Known rows, with every way that one mark hangs from another
G{L{V} S{U}}: [ 13.7  23.2  -4.5   3.5  38.7  21.8  12.4  47.6  18.3  20.6 -13.4 -11.8
   2.4 -10.8  32.9  -3.4  -9.0  13.8  20.3   2.8  -7.0  -0.4 -23.1]
K{U{Y} V{L S{G}}}: [ 34.8 -19.2 -13.5  -8.2  12.9 -21.4 -35.2  16.4 -15.2 -19.5   9.1 -11.4
  13.3 -62.9  19.0  21.4   0.9 -12.0 -41.7   4.8 -13.4  -2.3   4.7]
A{V{L S{G U}}}: [ 12.2   3.3   6.2 -10.5  10.1  11.0 -16.4  28.4  -8.9   9.6   7.6   1.8
 -19.5 -20.7  36.3  -4.4  -6.6   7.2  -2.6  12.6  23.1  -0.9   7.3]
C{S}: [ 28.8   8.6   4.6  14.9  20.9  -8.8  -8.0  29.2  -5.3  -1.4   2.6  -5.2
  29.4  -5.3   9.1   6.1   2.5  32.1  29.0 -17.8 -12.1 -26.1  -8.0]
L{V}: [ 42.7   5.2  -8.8  24.0  35.9   8.2   2.8  25.3  -6.9 -17.3 -11.9   3.3
  14.3 -18.8  18.9 -18.5 -12.7   8.5  18.0 -15.5 -15.1  -2.9 -13.9]
Q{K{U V}}: [ 16.6  -5.7 -35.8  23.2  25.8  -6.5  -2.1  25.8  -5.4  -2.7  15.6  -0.2
  25.3 -48.1  -3.2   5.2   0.8   2.8 -34.0   2.3 -20.2   3.9  -1.7]
L{V{S{G U{Y}}}}: [ 42.1  -4.1   3.1   6.7  30.7  -9.8 -40.1  13.8 -11.4 -16.0 -10.5  -8.6
  20.5 -10.4  22.2 -13.7   9.3  -8.0  23.7 -19.9 -17.6   5.3 -11.5]
Q{K{V}}: [ 18.8  -2.5 -22.6  24.6  17.3  16.9  -0.3  21.6  -6.4 -12.1  -2.0   6.4
  15.3 -45.1  15.6 -10.8  14.6  17.7  -4.1  -3.0 -20.0   7.6   2.2]
F{T{M}}: [ 14.9   3.0   3.4  11.1  28.2  13.1  -0.7  29.0 -19.6 -19.0   9.0   0.1
  41.5 -29.7   7.4 -19.7 -24.7  32.9  10.9  -9.9 -16.7 -10.6   0.8]
S{G{L{V}} U{Y}}: [  7.3   7.8   8.2   7.0  28.3  17.2 -17.5  20.8 -12.3  -5.4 -19.1 -25.4
   4.1 -24.8  30.3  -6.1  -3.4 -14.9   3.9 -21.0 -14.0  13.6 -19.6]
M{T Y}: [ 39.6   4.6   0.8  -2.3  25.5   7.9  -2.6  38.3 -28.8 -16.9   0.2   2.2
  50.2 -33.8  10.5 -14.3 -27.9  11.9  27.9 -29.4 -31.0  -1.3   4.5]
M{Y}: [ 20.7   4.2  -0.6   7.5  25.2  11.3  -0.6  36.2 -20.1  -9.1   4.4   8.3
  45.3 -20.5  14.7 -17.6 -32.0  19.0  22.2 -14.3 -28.2  -5.1   3.8]
S{G}: [ 15.8   6.8  -5.2   5.4  30.0   3.7 -10.6  21.2 -27.3 -16.9   0.3   9.0
  36.7 -15.3  20.9  -7.7  -2.2  17.8   1.4 -16.6 -19.7  -6.0  -2.7]
F{S{G{L} U{Y}} T}: [-35.2  25.6  30.2  -5.0  31.0  12.7 -12.8  14.2 -15.7 -15.8  -5.4 -22.1
   3.4 -48.3  -7.8   3.7  -0.7  16.7   2.1 -21.6 -17.8   2.4 -16.0]
F{S{G{L{V}} U{Y}} T{M}}: [ -4.5  11.2  29.1  -2.7  31.3  10.2 -14.8  17.0  -8.5 -20.0 -17.3 -22.8
  -8.4 -56.8   9.9 -17.3   1.3  10.6   9.1 -20.3 -15.3   5.7 -29.8]
T{M}: [ 22.0  -6.6  -6.5  10.0  31.0  11.1   0.4  35.5 -17.6 -10.3   2.8  -5.5
  46.2 -19.5  16.8 -21.8 -14.1  25.8  11.6  -3.7 -21.0 -13.0  -3.9]
A{V{S{G U{Y}}}}: [  3.2  -5.3  15.1 -13.3  14.2  -2.0 -32.7  11.8 -15.8  -2.0  14.4 -15.1
   1.9 -15.3  27.0  -9.8  -3.7  -2.5  10.6   1.1  -5.1  -1.4   2.1]
V{S}: [ 23.9  10.5 -11.4   9.7  27.5   4.6 -12.3  33.3  -2.5  -7.6   0.1   5.8
  38.6  -8.0  14.7  -6.6 -10.6  15.8  13.6  -9.5 -10.3 -20.2   1.0]
Q{K{V{L S}}}: [ 33.4   0.1 -23.9  19.3   4.6  18.5 -13.0  28.7   4.1  -7.8  -6.0  14.0
   0.4 -55.8  23.2   0.3  23.5  10.9 -10.9   5.5   3.5  -1.4  10.1]
C{K{U} S{G{L{V}}}}: [ 21.3  16.5 -10.3  16.6  18.7 -14.1 -23.7  26.0  -2.0  20.8  -4.1 -15.2
  -4.0  -2.1  24.4  46.7  20.7 -20.6 -12.2   3.0 -11.7 -16.4 -43.8]
U{Y}: [ 16.4  -3.8   6.9  13.1  30.3   3.5 -10.1  14.9 -25.4 -25.1   5.1 -16.3
  40.2 -28.4   4.0  -8.9  -8.6   9.0  16.1 -14.1 -33.8  -7.9  -0.4]
K{U{Y} V{L}}: [ 27.1 -24.1  -8.1   7.7  21.0  -9.2  -7.8  19.0 -16.7 -20.1  12.0 -26.3
  12.1 -69.8   3.3  14.5 -16.9  -4.6 -33.7  11.3 -23.3   5.6   3.1]
G{L{V} S{U{Y}}}: [ 12.2  12.3   7.7   0.9  35.8  15.7  -0.5  34.1   8.8   6.9 -10.1 -28.5
   5.8 -24.2  26.9  -0.6  -3.0   3.5  24.8  -0.4 -20.4   1.4 -22.4]
Q{K{U{Y} V{S}}}: [ 22.6 -12.0 -27.7  15.7  17.4 -19.4 -29.9  16.0  -2.8 -11.0  17.9 -10.2
  30.3 -53.4  -3.6  10.7  11.8 -11.5 -26.9  -0.1 -23.9  -6.1   1.5]

Rows
[  9.3  -7.0   8.6   4.8  32.9  -1.0 -26.5  13.0 -32.8 -14.1   2.7 -18.7
  39.8 -14.7   8.1  -9.5   2.4   7.7  13.5 -16.2 -31.0  10.1  -1.4] -> S{G U{Y}}
[-24.5  10.2  16.3 -19.7   5.8  19.7 -23.6  22.8  -4.4  13.0   5.8 -25.1
 -13.5 -22.1  40.2   1.9 -12.5 -13.0  -6.6   0.3   8.6  -4.3  -3.4] -> A{V{S{G{L} U{Y}}}}
[ 27.2  -2.4 -20.9  11.4   7.0  12.4 -28.4  26.9  -3.8   2.2  -7.8  10.4
   0.8 -42.2  28.1   0.1  35.2   9.0 -12.9   3.7   6.0  15.7   9.1] -> Q{K{V{L S{G U}}}}
[ 29.7 -18.4   2.0  -5.3  10.3   3.3 -35.3  18.8 -11.7 -13.3  -8.0 -15.7
   4.2 -44.5  31.8   2.6  13.5   3.1  -3.5   3.7 -11.9  14.8   8.2] -> K{V{L S{G U{Y}}}}
[ 24.4  -4.6   8.1  -0.4  20.2  -0.3 -38.7  20.0 -22.3 -11.3  -0.8 -11.2
  24.0 -25.2  16.4   1.4  12.1   1.0   7.1  -7.7  -8.2   0.9   6.3] -> V{L S{G U{Y}}}
[ 19.0  -0.1 -25.3  10.5  14.3   5.7 -30.6  24.1  -1.4   3.2  -3.8  10.8
  17.7 -23.3  25.4  -8.0  31.5  10.3  -4.5  -4.3  -7.8  13.7   3.4] -> Q{K{V{S{G U}}}}
[ 13.6  21.1  -6.7   7.2  25.5  22.9  -2.2  27.9  -6.5  -7.0 -22.3   1.3
   0.2 -26.6  42.6  -4.5  -7.7  -4.3  -8.7 -21.7  -2.2  -2.5 -20.0] -> S{G{L{V}}}
[ 29.2 -22.1  -0.9  16.3   9.9  15.5 -32.0  19.5  -6.8   0.6  -6.3 -32.8
  -2.5 -28.6  21.1  19.3  26.4  -7.2  14.3  36.8 -27.4  18.9  -4.4] -> C{K{V{L S{U{Y}}}}}
[ 31.6  -8.5 -11.5   8.0  15.4  16.4  -9.8  39.2   9.6   3.9  -9.8  -9.9
   1.3 -30.1  26.0  -1.8  -5.0  15.9   2.0  14.2   3.7  11.4   8.6] -> K{V{L S{U}}}
[ 23.1  20.9   3.0  18.8  10.5   9.1 -22.4  22.6  -2.6  11.8 -20.9  -9.0
 -13.4   0.2  43.7  31.5  35.3  -6.3  17.8  -3.1 -11.8 -12.6 -39.9] -> C{K S{G{L{V}}}}
[ 30.4 -18.7   0.2   5.1  12.9   9.9 -22.5  25.1  -0.3  -9.1  -5.8 -25.6
   4.6 -43.6  20.5  -0.7   0.6   4.6   6.5  10.7 -10.7  12.8   8.9] -> K{V{L S{U{Y}}}}
[ 15.2  -1.7   8.2  -1.7  41.0  -3.5  -9.9  27.3 -12.1  -1.6  11.6 -21.2
  41.9 -14.7   5.0  -4.1   4.0  25.0  35.4   3.9 -38.2  -2.6  -5.0] -> G{S{U{Y}}}
[ 26.0   5.1  -5.7  12.2  25.8  12.9 -12.2  40.8  -1.2   6.1  -2.2  -3.6
  20.6 -11.9  10.4  -3.2  -7.1  14.2  12.8   2.2   6.8  -3.1   6.6] -> V{L S{U}}
[ 28.8 -21.9  -2.7   6.9  10.8 -36.4 -44.0   3.5 -22.4  -3.9  14.1 -30.2
  15.2 -24.3  12.7  46.2  33.8  -7.7  -7.8  16.1 -46.2  -4.1 -23.5] -> C{K{U{Y} V} S{G}}
[ 27.7  -3.1 -22.2  21.4   9.8  19.0 -14.7  33.1   7.8   7.2  -6.5   2.3
   0.2 -41.4  16.4  -3.5  21.6  11.2  -2.8  10.4   6.1  13.0  10.3] -> Q{K{V{L S{U}}}}
[ 43.0   6.6 -10.7  10.1  33.9  -3.3 -27.9  28.2  -1.7  -2.9 -14.0   6.8
  16.4   3.8  27.8 -16.1   3.1   2.0  19.8 -16.9  -3.0   4.3 -11.5] -> L{V{S{G U}}}
[-10.8   5.7 -12.3   2.4   3.3  20.7 -35.4  21.1   0.9   5.7  -9.6 -16.2
   6.7 -43.4  32.7   6.0  30.1 -10.6 -15.8  -8.7  -9.1  12.1  -1.8] -> Q{K{V{S{G{L} U{Y}}}}}
[ 26.0 -17.3 -18.0   1.2  22.4 -22.1 -24.1  21.0  -1.7 -14.0  14.3 -21.2
  30.6 -42.5   5.5  12.2 -15.8  -7.2 -21.8   3.1 -27.7  -8.3   0.2] -> K{U{Y} V{S}}
[ 33.8 -13.8   2.4  23.7   6.7   7.8 -15.5  28.8   0.3  18.6  -8.2 -26.7
 -14.9 -11.2  22.5  29.2  32.9  17.6  25.6  32.7 -15.6  11.4 -13.7] -> C{K{V{L}} S{U}}
[ -5.1  19.3  16.0  13.1  44.7   4.1   4.0  23.9  -6.4 -12.6   1.5  -4.9
  14.2 -26.9 -26.2 -12.7 -12.5  39.7  23.8 -10.8 -16.6   0.8  -9.1] -> F{S{U} T}
[-11.4  12.9   4.2  -7.2  19.8  14.6 -32.0  28.2  -8.5   4.5  -6.3 -22.7
  27.3 -13.2  26.2   5.8   1.2  -8.5   0.0 -15.8  -8.3  -4.0  -4.9] -> V{S{G{L} U{Y}}}
[ 25.2  -4.8   7.5   9.4  23.1   6.9 -25.0  26.3 -10.9  -6.6   0.9 -19.9
  24.3 -24.4   5.5  -1.0  -0.9   3.9  17.0  -1.2  -7.6  -1.8   6.9] -> V{L S{U{Y}}}
[ 25.4   5.7  -5.4   2.0  23.6   6.0 -25.8  32.6 -12.9   1.6  -4.0   4.6
  21.4 -11.9  21.8   0.0   6.3  11.2   2.7  -4.1   6.5   0.6   5.6] -> V{L S{G U}}
[-11.1  23.7  -8.6  -4.7  22.2  20.8 -19.1  41.3   1.3  18.1  -9.7  -6.7
  22.4   0.0  31.8   3.6  -5.5   2.8  -4.9 -13.3   5.8  -5.6  -5.4] -> V{S{G{L} U}}
[ 17.6   8.2  -8.4   0.9  30.5  -1.2 -27.7  30.3 -10.6   2.5  -1.3   3.9
  37.7   7.1  18.5  -7.4   3.3  13.4  11.0 -12.2  -7.6  -2.7   0.1] -> V{S{G U}}
[ 21.8 -16.6  -2.4  -4.4  17.2  -4.7 -39.0  16.3  -9.6 -12.5  -4.4 -18.0
  21.8 -25.9  28.8  -4.4  10.3   5.2   4.7  -3.8 -24.5  12.8   3.0] -> K{V{S{G U{Y}}}}
[ -0.6  -3.4  29.0  -5.1  36.9  -8.9 -24.7   9.4 -29.7 -28.5   4.8 -16.6
  28.7 -46.8 -12.8 -20.0   7.0  32.2  18.0 -15.0 -33.0   2.6 -11.4] -> F{S{G U{Y}} T{M}}
[  4.7   4.5  22.1   0.0  34.4   5.0  -1.9  38.2 -12.6  -8.5   5.3  -0.4
  34.2 -37.3 -13.0 -32.3 -29.4  45.4  34.4  -8.6 -25.8   1.2  -5.9] -> F{S{U} T{M{Y}}}
[ -5.7   9.9 -15.0  -8.4  12.1  23.6 -16.8  39.7  11.8  14.5 -17.1 -12.8
   2.8 -18.4  47.3   5.2  -3.0   4.8 -16.2  -1.6   2.1   8.7  -3.1] -> K{V{S{G{L} U}}}
[ -4.1  -5.1  13.0   4.4  -0.2   9.6 -35.5  16.0  -7.0  17.2 -11.4 -46.4
  -8.1 -13.3  37.9  38.1  39.8  -2.9  13.5  14.7 -30.4  10.7 -25.2] -> C{K{V} S{G{L} U{Y}}}
[ 14.6  21.6 -10.1  13.4  27.8  25.0  -4.9  45.3  22.2  16.8 -21.3 -12.3
   1.6  -2.5  29.9  -7.2 -16.2  -5.4  12.0 -10.6  10.1  -2.0 -16.6] -> G{L{V{S{U}}}}
[-24.1  21.3  23.4 -15.8  23.6  19.2  -6.0  40.8 -12.8   0.9  -5.0  -1.6
  18.7 -44.2  11.3 -17.6 -24.3  31.9   6.8 -14.6 -13.2   0.5 -13.7] -> F{S{G{L} U} T{M{Y}}}
[ -7.1  21.8   7.2   0.0  15.5   7.0 -14.7  37.8  -1.0  22.7  -8.4 -17.4
  15.0   3.3  26.0  16.4   6.5  18.3  10.1 -20.3   3.4 -11.3 -14.9] -> C{S{G{L} U}}
